Known rows, with every step that occurs:
zelakes labu varud pafeneg: 6  12  4  3  -43  6  24  -12  2  -11  -17  -1  -29  -21  -6  -18  4  -5  15  -11  10  5  3  0  -2  -3  -5  -12  -2  -13  16  1  -23  -12  5  -14  10  2  -15  3  24  -19  8
ludi pafeneg varud: 9  8  26  6  -17  1  27  -3  9  -8  6  9  -3  -6  -9  -10  27  -4  -11  -2  -8  2  -3  11  2  -3  4  -8  -1  9  20  2  -12  -14  -2  11  33  12  -9  -6  16  -9  -3
ludi pafeneg varud labu gazemor: 12  -1  30  9  -41  5  32  14  9  -2  3  0  -5  -37  -13  -10  20  0  11  -21  -5  2  0  16  10  -7  16  -9  -8  6  31  -1  -2  -9  -7  14  26  22  9  -4  27  -3  -7
kugago zadi: -2  1  -1  1  5  9  -5  -8  9  3  -7  -7  2  8  -8  -12  -8  -2  -8  7  7  2  -7  3  1  -2  16  5  6  -3  -3  -8  3  8  13  13  -15  3  6  -1  -2  13  6
muso nipa: -2  -2  -7  -1  2  -9  2  3  -10  -16  9  9  1  9  7  3  6  11  -9  5  -5  12  7  0  -2  -1  -7  -8  1  -9  5  -1  3  13  -7  -4  7  -8  2  -8  -4  -7  2
zelakes labu gapo zadi buzasu: -11  11  -3  3  -39  26  -8  -1  24  26  -28  -37  -8  -6  -22  -27  -45  -14  3  -8  35  -16  -12  -5  13  -8  28  21  19  9  -18  -20  17  5  25  13  -25  24  15  25  5  40  3
pigidot nipa: -4  1  -2  -5  -5  -8  1  8  -4  -9  3  10  0  6  7  4  1  8  -6  4  4  4  5  -4  -8  1  -10  -6  -6  -8  9  1  -2  11  -14  -7  8  -8  1  -10  -7  -13  10
gapo labu varud: 8  10  1  9  -19  5  13  -1  5  0  2  -8  -13  -10  -10  -9  8  -2  13  -3  7  10  -8  7  6  1  9  6  -3  -7  5  2  -14  -14  7  -2  -11  1  3  3  21  -10  18
buzasu zadi kugago: -6  2  -5  4  -1  17  -9  -9  8  15  -12  -20  -2  16  -6  -23  -17  -4  -25  16  23  1  -12  7  3  1  20  17  10  6  -19  -10  3  12  21  17  -23  12  7  7  -11  23  6
nipa pigidot mirova gazemor labu varud pafeneg berit: 19  26  -27  8  -66  -29  43  37  1  -45  0  -3  -28  -17  32  -25  19  -2  20  -9  -3  -11  -6  9  -1  18  -6  -30  15  -26  35  4  -29  0  -30  -27  33  9  -8  -30  16  -40  42
muso nipa pigidot: -12  -1  -16  -3  -5  -12  8  13  -22  -21  21  14  3  12  20  2  5  16  -13  13  -10  15  12  -4  -7  2  -18  -19  4  -17  2  1  0  24  -19  -10  12  -15  9  -13  -5  -12  6
gapo labu gazemor mirova viba: -12  -7  -16  3  -25  1  24  35  9  -10  13  -34  6  -27  9  13  -10  5  21  0  24  -10  -15  17  15  16  20  -2  4  -5  0  10  0  -8  -13  -5  -9  11  17  15  0  8  28
lukam labu: -9  5  5  0  -11  11  7  -7  8  6  -12  -5  -11  -9  -4  -1  -10  -2  9  -4  -1  -1  -1  10  -5  1  1  8  8  -7  4  3  6  2  5  1  0  2  6  12  2  -5  0
muso nipa pigidot mirova gazemor labu: -6  7  -42  1  -24  -37  13  53  -2  -41  9  -6  -6  -9  39  7  -4  6  -1  -5  -15  -4  -6  -4  -9  19  -9  -20  19  -26  22  1  4  23  -29  -21  13  -2  13  -28  -15  -27  41
berit pafeneg ludi: 8  13  20  15  -12  -2  19  4  -3  -16  4  8  -6  -4  8  -21  12  5  5  2  -1  1  2  13  9  -3  5  -15  -7  10  15  7  -11  -8  -6  -2  30  1  -4  -3  12  -10  -5
gapo labu gazemor mirova: -5  -7  -7  12  -32  14  20  23  9  1  4  -26  1  -27  -2  11  -11  9  22  -5  26  -5  -11  11  13  8  22  -1  -1  -8  -3  7  -8  5  -3  -2  -13  3  20  17  10  10  21
zelakes labu gapo zadi kugago: -12  14  -4  8  -33  26  -8  -3  23  28  -30  -35  -11  -8  -16  -23  -42  -12  1  -3  33  -15  -11  -6  7  -9  28  23  20  12  -25  -12  17  7  26  11  -25  24  16  28  3  41  4
lukam labu varud: 3  10  2  6  -30  9  6  -12  2  6  -11  -2  -23  -10  -9  -7  2  -3  9  -2  2  4  1  13  -2  5  -1  3  5  -11  6  3  -7  -2  12  -3  4  4  0  7  16  -16  13
lukam labu gapo: -7  12  1  1  -25  12  2  -4  16  6  -27  -15  -16  -14  -11  -4  -19  -12  19  -9  0  -9  -2  6  0  -11  8  13  13  -1  -2  -7  14  2  4  6  0  9  13  19  10  15  3
berit pafeneg varud: 8  7  23  9  -16  -2  25  0  11  -10  3  11  -6  -11  0  -17  18  -2  -8  -6  -5  8  -2  16  8  1  3  -11  -2  12  19  1  -10  -12  -9  6  31  10  -9  -5  9  -9  1
zelakes labu varud: 2  5  2  7  -35  6  4  -3  2  4  -15  -2  -23  -18  -5  -8  -1  -6  11  -11  7  4  0  -2  2  3  1  -7  -2  -9  7  1  -12  -4  15  -10  0  6  -4  7  19  -11  8
berit pafeneg varud labu gazemor mirova: 10  -7  25  14  -50  9  34  25  9  -8  5  -3  -8  -45  2  -11  10  8  12  -24  8  3  -5  30  18  12  14  -21  -13  9  24  4  -7  2  -19  7  21  21  8  5  18  7  7
pigidot mirova gazemor labu zelakes: 8  13  -34  15  -26  -18  13  45  18  -30  -10  -24  -10  -28  7  7  -13  -2  34  -14  -5  -26  -25  0  7  23  14  -5  15  -10  18  -11  3  2  -6  -11  -5  12  13  -18  -9  -5  34
pigidot mirova gazemor labu gapo: 7  14  -29  4  -34  -22  2  41  27  -21  -27  -32  -13  -25  12  2  -18  -19  24  -24  -4  -27  -19  -4  3  4  16  4  21  -3  14  -10  11  -1  -11  -6  1  19  12  -8  -4  5  37
zelakes labu gapo zadi: -9  12  -4  4  -32  15  -1  1  22  18  -25  -25  -8  -12  -14  -13  -34  -16  17  -14  20  -14  -2  -6  8  -11  19  14  13  7  -14  -12  16  3  16  2  -15  18  13  20  7  29  0
mirova gazemor labu gapo zadi kugago: 5  16  -25  16  -39  5  -6  20  35  14  -35  -51  -9  -11  -3  -20  -30  -14  7  -8  31  -21  -22  -4  4  -5  35  27  35  10  -14  -9  21  6  20  6  -19  23  20  13  -9  35  31
varud labu gazemor mirova viba: -5  -14  -8  -4  -27  -3  12  36  -3  -9  12  -22  4  -34  12  9  -8  5  20  -14  12  -11  -7  20  12  19  8  -12  -5  -1  7  6  10  -1  -21  -1  -5  19  15  6  -1  14  12
buzasu zadi: -4  -1  -3  0  0  6  -3  -4  8  7  -8  -9  1  13  -5  -14  -8  -8  -10  4  11  2  -4  9  3  -1  12  8  3  -1  -9  -11  2  7  11  9  -13  6  7  -1  -7  10  3
gapo zadi: 0  7  -3  1  -3  5  -2  -3  7  17  5  -9  7  10  -6  -9  -11  -1  -5  4  15  -4  1  3  4  2  9  11  7  5  -12  -4  6  2  9  2  -13  8  5  1  -4  9  2
gazemor mirova pigidot: -10  -12  1  3  -12  6  5  17  -10  -5  15  -8  -1  1  20  0  -8  8  -3  12  9  -11  1  11  11  8  1  -17  -6  -2  -13  7  -6  5  -18  -1  8  -2  9  13  -4  2  9
gazemor mirova viba: -6  -5  -12  -8  -3  -6  7  19  -3  -14  16  -14  5  -2  17  7  -1  2  -2  6  10  -11  -9  15  4  22  -4  -12  2  1  -4  8  0  -6  -16  -6  2  10  -3  4  -11  8  15
ludi pafeneg varud labu gazemor mirova viba: 5  -6  18  1  -43  -2  38  33  6  -17  18  -13  1  -39  3  -2  18  2  9  -16  4  -9  -10  31  14  15  12  -20  -7  7  27  7  0  -15  -23  9  28  32  6  0  15  6  8
gazemor labu gapo: 8  8  -16  7  -22  1  3  12  18  -2  -24  -15  -13  -26  -2  -4  -8  -12  19  -14  5  -12  -5  -7  4  -6  3  8  16  1  9  -11  16  7  0  -1  -1  17  11  8  7  19  5
mirova pigidot: -8  -7  3  2  -2  -1  3  10  -6  -2  8  -4  -1  2  13  -3  -7  3  -2  10  -3  -4  7  3  9  -6  3  -7  -1  0  -6  2  3  -4  -12  1  10  -3  8  5  -3  -8  2
mirova gazemor labu gapo zadi buzasu: 8  14  -23  13  -44  5  -6  22  37  12  -34  -52  -6  -9  -8  -23  -32  -18  9  -14  32  -23  -24  -2  9  -4  35  25  32  6  -8  -18  20  4  20  7  -20  25  20  10  -8  34  32
muso nipa pigidot mirova: -14  5  -27  -8  -5  -23  6  26  -23  -31  30  16  4  11  26  6  -2  15  -17  12  -17  4  7  -1  -4  16  -22  -22  2  -19  9  -2  -1  24  -31  -10  11  -5  6  -26  -9  -21  17
muso nipa pigidot mirova gazemor labu gapo zadi: -5  20  -49  4  -42  -29  7  51  11  -26  -1  -25  -3  -4  26  -5  -23  -4  6  -7  0  -16  -6  -4  0  8  6  -4  31  -15  5  -13  17  25  -21  -15  1  13  26  -20  -14  2  45
varud pafeneg ludi: 12  16  12  4  -13  0  24  -6  -1  -26  -2  5  -4  4  -1  -24  12  3  9  3  4  1  3  3  0  -6  -2  -16  -8  -3  11  6  -19  -10  -13  -7  24  -1  -10  -1  18  -10  -3
varud labu gapo: 5  3  7  -3  -15  4  -3  7  8  1  -16  -9  -7  -21  -9  -11  -11  -11  25  -24  -7  -4  -3  2  6  -13  7  8  -4  5  4  -10  17  -3  -7  11  -11  14  15  8  13  27  -9
viba mirova: -1  -6  -11  -6  -4  -7  4  4  3  -7  12  -6  -3  -2  13  7  -4  -5  -3  -4  -2  -5  -2  5  1  7  6  -11  -9  -1  -5  2  -2  4  -11  -5  2  5  -1  -3  -6  2  10
ludi pafeneg: 0  7  13  3  -11  2  14  -3  -4  -4  7  2  -4  -4  0  -2  14  2  -3  4  -3  -5  1  7  1  -8  2  -2  0  4  14  3  -7  -8  4  7  16  1  -7  -7  8  -7  -8
gazemor mirova: -1  -6  -2  1  -10  8  3  7  -2  -4  5  -5  0  -2  6  4  -2  5  0  2  12  -6  -5  7  2  14  -1  -10  -4  -1  -6  5  -9  8  -6  -2  -2  3  0  7  -2  9  7
zelakes labu: -11  -2  4  1  -15  9  5  2  8  4  -15  -6  -12  -15  -1  -2  -14  -5  11  -13  4  -2  -2  -7  -2  -1  4  -2  2  -5  3  1  2  0  8  -5  -3  4  2  12  5  -1  -4
pigidot nipa muso: -5  4  -10  -4  -4  -22  -3  15  -11  -13  7  17  2  19  18  3  4  16  -15  3  -8  9  16  1  -5  1  -21  -11  -3  -10  15  16  -6  24  -25  -16  8  -18  2  -14  -11  -21  7

Rows:
-12  7  -21  -8  -7  -15  5  23  -13  -16  22  7  3  2  18  3  -8  3  -8  8  -11  -8  0  0  -1  16  -14  -14  0  -10  4  -2  -3  10  -24  -7  4  4  5  -18  -5  -14  14
nipa pigidot mirova
-8  8  -19  -16  6  -23  3  26  -1  -21  20  -8  7  0  16  7  -7  -5  -5  2  -8  -15  -9  10  6  22  -5  -6  4  1  9  0  8  -13  -22  -3  4  17  -5  -15  -13  -9  18
pigidot mirova viba
25  17  9  6  -39  -1  31  -12  -6  -20  1  13  -21  -1  -1  -28  28  2  11  1  7  6  7  15  6  -1  -3  -18  -3  -8  18  2  -31  -10  -8  -8  26  3  -20  -9  27  -20  5
labu varud pafeneg berit
11  -6  27  12  -51  12  35  20  7  -6  8  -4  -4  -40  -7  -4  18  6  11  -20  6  -3  -6  23  12  7  15  -18  -11  4  24  5  -10  -1  -13  13  23  24  9  3  25  7  0
ludi pafeneg varud labu gazemor mirova
-3  0  -2  0  -1  19  -12  -10  10  10  -10  -18  3  14  -15  -26  -19  1  -20  13  21  1  -17  5  7  1  24  12  11  0  -8  -15  4  9  22  24  -25  10  6  5  -6  23  10
kugago zadi buzasu
-13  -10  -2  -2  -16  -2  8  24  -14  -14  18  1  -1  7  27  5  -7  18  -8  15  14  -7  7  8  4  9  -10  -23  -11  -10  -4  10  -7  14  -32  -10  16  -9  8  2  -11  -10  20
gazemor mirova pigidot nipa
-11  -7  -3  9  -37  9  8  14  8  8  -18  -15  -10  -34  -4  7  -16  0  20  -15  13  -4  1  -5  5  -3  17  -3  5  -7  5  0  3  8  11  -7  0  4  13  14  10  -2  4
zelakes labu gazemor
2  -9  4  4  -23  3  5  17  0  5  -3  -8  -1  -32  -5  1  -7  4  21  -20  1  -1  2  6  8  -3  12  0  -6  -3  11  -2  10  5  -4  4  -7  9  18  3  11  6  -3
varud labu gazemor
-25  -17  -6  8  -55  7  16  38  -6  -7  0  -14  -11  -28  23  12  -25  17  13  1  27  -11  8  2  10  6  8  -26  -7  -17  1  9  -5  23  -21  -17  16  -6  22  16  -2  -12  24
zelakes labu gazemor mirova pigidot nipa
9  -1  -35  15  -31  -14  17  35  22  -27  -6  -30  -14  -30  14  10  -10  -7  33  -15  1  -20  -23  2  4  17  23  -13  7  -10  7  -7  3  5  -4  -16  -3  8  14  -9  -12  4  33
viba mirova gazemor labu zelakes
2  12  2  1  -19  21  -10  0  15  25  -16  -28  -2  -7  -17  -29  -31  -7  3  -9  22  -10  -11  4  11  -9  24  26  9  16  -18  -14  24  5  11  24  -32  29  20  16  4  50  -4
varud labu gapo zadi kugago
25  21  9  10  -34  -2  24  -11  -8  -26  0  10  -15  2  -6  -30  26  2  9  4  7  6  6  7  2  -2  -4  -21  -11  -7  13  6  -31  -14  -6  -12  28  1  -16  -7  31  -21  10
labu varud pafeneg ludi
31  13  -18  10  -64  -22  43  19  16  -37  -7  -15  -34  -22  25  -20  23  -11  24  -20  7  -8  -8  17  2  8  15  -27  5  -16  26  8  -27  -6  -16  -25  30  12  -13  -15  15  -25  38
viba mirova gazemor labu varud pafeneg berit
-13  -2  -7  -3  -6  -24  -1  25  -18  -15  16  13  0  21  31  -1  -2  20  -18  14  -11  4  22  5  3  -4  -18  -19  -4  -10  9  19  -3  18  -35  -15  20  -21  10  -9  -14  -29  8
mirova pigidot nipa muso
-14  -11  -9  -8  -11  -17  9  23  -9  -18  25  0  -5  7  32  8  -10  6  -11  9  0  -5  10  6  3  3  -2  -24  -17  -9  -2  6  -1  10  -35  -12  20  -6  9  -8  -16  -18  21
viba mirova pigidot nipa
-14  -9  -17  -8  -11  -31  4  31  -14  -22  28  8  -2  19  44  7  -5  13  -21  10  -13  0  21  10  5  2  -13  -30  -15  -11  4  20  -5  23  -46  -19  20  -16  10  -12  -20  -27  18
viba mirova pigidot nipa muso
-5  14  -47  3  -39  -35  10  55  5  -43  -5  -16  -10  -14  32  4  -13  -3  12  -11  -14  -12  -7  -7  -4  6  -3  -15  25  -20  17  -8  11  23  -30  -17  13  4  21  -21  -10  -7  43
muso nipa pigidot mirova gazemor labu gapo
14  19  13  12  -48  6  29  -9  0  -22  -17  3  -27  -14  -6  -32  12  -4  20  -8  11  4  4  0  1  -2  -1  -24  -9  -11  18  6  -29  -15  1  -17  25  4  -13  5  36  -21  5
zelakes labu varud pafeneg ludi
-10  21  -4  6  -30  28  -6  -13  23  30  -27  -34  -11  -2  -19  -22  -38  -9  -1  5  27  -15  -10  8  5  -6  25  33  26  11  -24  -10  21  9  22  18  -22  22  18  27  2  37  8
lukam labu gapo zadi kugago
20  6  -18  15  -40  -14  6  21  14  -10  -19  -17  -22  -21  8  -5  12  -9  17  -16  5  -3  -11  0  -3  7  10  -2  14  -12  17  2  -8  -5  10  -16  6  5  0  -8  6  -17  37
mirova gazemor labu varud
15  9  26  16  -23  6  33  11  9  -20  4  8  -11  -36  -13  -23  11  5  24  -19  -12  4  -11  22  18  7  9  -12  -12  11  27  -12  -1  -13  -11  12  12  17  7  -7  16  6  -10
berit pafeneg varud labu zelakes
23  7  -26  6  -54  -23  30  16  17  -31  -10  -22  -31  -25  19  -7  12  -14  16  -20  6  -6  -10  7  -4  8  8  -19  4  -17  21  5  -22  -9  -10  -26  17  8  -12  -13  6  -22  45
viba mirova gazemor labu varud pafeneg
-11  -18  -7  12  -36  7  8  27  -10  -2  11  -18  0  -17  17  10  -12  14  7  10  18  -14  5  11  19  5  13  -19  -3  -4  -12  7  -4  14  -14  -4  11  0  19  13  0  2  18
labu gazemor mirova pigidot
15  18  30  4  -35  12  22  0  23  8  -4  -9  -3  -16  -23  -30  3  -15  8  -22  1  -7  -5  16  13  -15  20  9  0  19  11  -13  11  -16  -2  24  11  35  10  2  25  28  -11
ludi pafeneg varud labu gapo zadi
14  11  33  2  -33  5  25  3  16  -7  -9  -1  -11  -26  -18  -21  15  -15  13  -25  -14  -3  -7  13  8  -17  11  -2  -5  14  23  -9  6  -17  -10  22  23  27  6  2  29  19  -13
ludi pafeneg varud labu gapo
14  9  30  6  -31  2  23  7  19  -9  -13  2  -14  -32  -9  -27  7  -13  15  -30  -11  4  -6  19  14  -12  9  -5  -7  18  23  -10  7  -15  -15  17  20  24  5  3  22  17  -7
berit pafeneg varud labu gapo
11  -7  17  6  -31  3  17  16  13  0  -5  -2  -1  -35  -14  -7  7  -2  13  -25  -2  7  -1  10  10  0  14  -7  -8  2  17  -3  5  -1  -10  8  8  20  17  2  18  4  1
pafeneg varud labu gazemor
-24  -11  -5  7  -50  10  17  29  -6  -5  3  -13  -11  -20  20  13  -22  20  11  10  22  -12  10  17  5  8  4  -16  0  -19  1  11  0  25  -24  -9  19  -7  25  16  -4  -16  29
lukam labu gazemor mirova pigidot nipa
-14  -7  -9  -1  -16  -16  2  32  -20  -18  22  8  1  18  38  3  -4  25  -17  16  1  -1  16  13  5  9  -20  -28  -8  -12  3  23  -12  27  -42  -17  17  -19  9  -2  -15  -19  16
gazemor mirova pigidot nipa muso
-25  -14  -13  9  -54  -7  11  45  -12  -11  3  -7  -10  -14  34  11  -20  24  2  2  13  -6  19  7  11  5  -3  -32  -4  -18  8  24  -9  36  -31  -25  16  -15  23  12  -6  -20  21
zelakes labu gazemor mirova pigidot nipa muso
-2  9  -6  13  -5  13  20  8  9  -10  2  -14  -3  -17  -17  -1  -10  7  35  1  5  -4  -17  3  12  3  18  6  0  -4  1  -9  -1  -8  4  3  -22  0  18  6  9  10  5
gapo labu zelakes
31  19  -4  11  -47  0  39  -1  2  -21  -10  8  -30  -21  5  -31  28  0  19  -7  11  1  4  10  5  6  -7  -16  9  -14  31  0  -23  -3  -7  -14  25  14  -16  -7  29  -22  8
gazemor labu varud pafeneg berit
30  29  -16  14  -53  -25  30  29  12  -46  -13  -12  -24  -16  13  -25  16  -8  21  -14  1  -12  -13  7  1  15  4  -23  4  -16  34  5  -26  -16  -16  -24  29  14  -10  -23  21  -35  44
pigidot mirova gazemor labu varud pafeneg ludi
-9  -13  -7  -3  -7  -9  7  14  -5  -8  21  -9  -4  0  26  3  -10  -3  -5  6  -4  -9  5  9  10  1  9  -19  -11  -1  -12  4  1  0  -21  -4  12  2  8  2  -9  -5  12
viba mirova pigidot
13  4  20  0  -21  4  10  6  20  -4  -17  -3  -5  -23  -18  -20  2  -17  16  -29  -11  2  -7  7  8  -9  9  0  -5  11  10  -11  12  -9  -14  15  5  25  13  7  21  25  -5
pafeneg varud labu gapo
-8  -11  -19  0  -26  -5  9  30  -3  -11  13  -23  6  -18  14  17  -5  6  7  5  19  -14  -4  15  11  18  8  -13  4  -2  -2  7  1  2  -13  -8  5  10  7  6  -7  8  24
labu gazemor mirova viba
1  -14  28  15  -52  8  35  34  3  -9  13  -6  -10  -43  15  -14  4  10  11  -14  6  -3  1  32  27  5  16  -29  -15  8  17  6  -4  -3  -30  8  32  18  17  10  14  0  8
berit pafeneg varud labu gazemor mirova pigidot
4  17  -21  11  -27  19  -5  5  25  23  -24  -35  -8  -13  -10  -24  -28  -8  -1  0  32  -17  -12  -5  9  -1  20  28  29  12  -14  -15  23  13  18  11  -24  32  16  17  -2  41  10
gazemor labu gapo zadi kugago
12  -1  25  -1  -6  2  15  5  13  -4  -1  6  0  -17  -11  -17  10  -6  5  -24  -11  10  -6  9  3  5  2  -5  -10  6  16  -1  5  -10  -14  9  5  20  5  1  14  5  -7
pafeneg varud labu
24  14  -15  12  -49  -16  26  11  15  -24  -22  -16  -27  -23  7  -14  16  -9  20  -16  8  -2  -8  3  -6  1  2  -8  13  -16  26  4  -21  -14  0  -21  14  2  -12  -10  13  -24  36
mirova gazemor labu varud pafeneg
7  2  -16  9  -19  -13  7  27  21  -10  -21  -22  -9  -19  13  1  -2  -9  16  -18  3  -8  -14  -4  -6  3  12  2  18  -7  14  4  5  -1  2  -12  2  3  7  -2  -7  -7  24
mirova gazemor labu
30  22  -3  16  -41  -2  32  -1  2  -27  -11  4  -24  -19  0  -31  26  1  18  -4  10  3  2  2  2  4  -9  -19  0  -12  28  5  -24  -8  -5  -17  26  12  -12  -5  31  -21  12
gazemor labu varud pafeneg ludi
11  21  -36  4  -56  -30  29  34  2  -39  -2  -11  -23  -20  26  -12  9  -4  12  -8  -4  -9  -9  2  -6  18  -12  -21  14  -27  30  1  -24  -3  -25  -27  18  5  -7  -29  7  -38  50
nipa pigidot mirova gazemor labu varud pafeneg
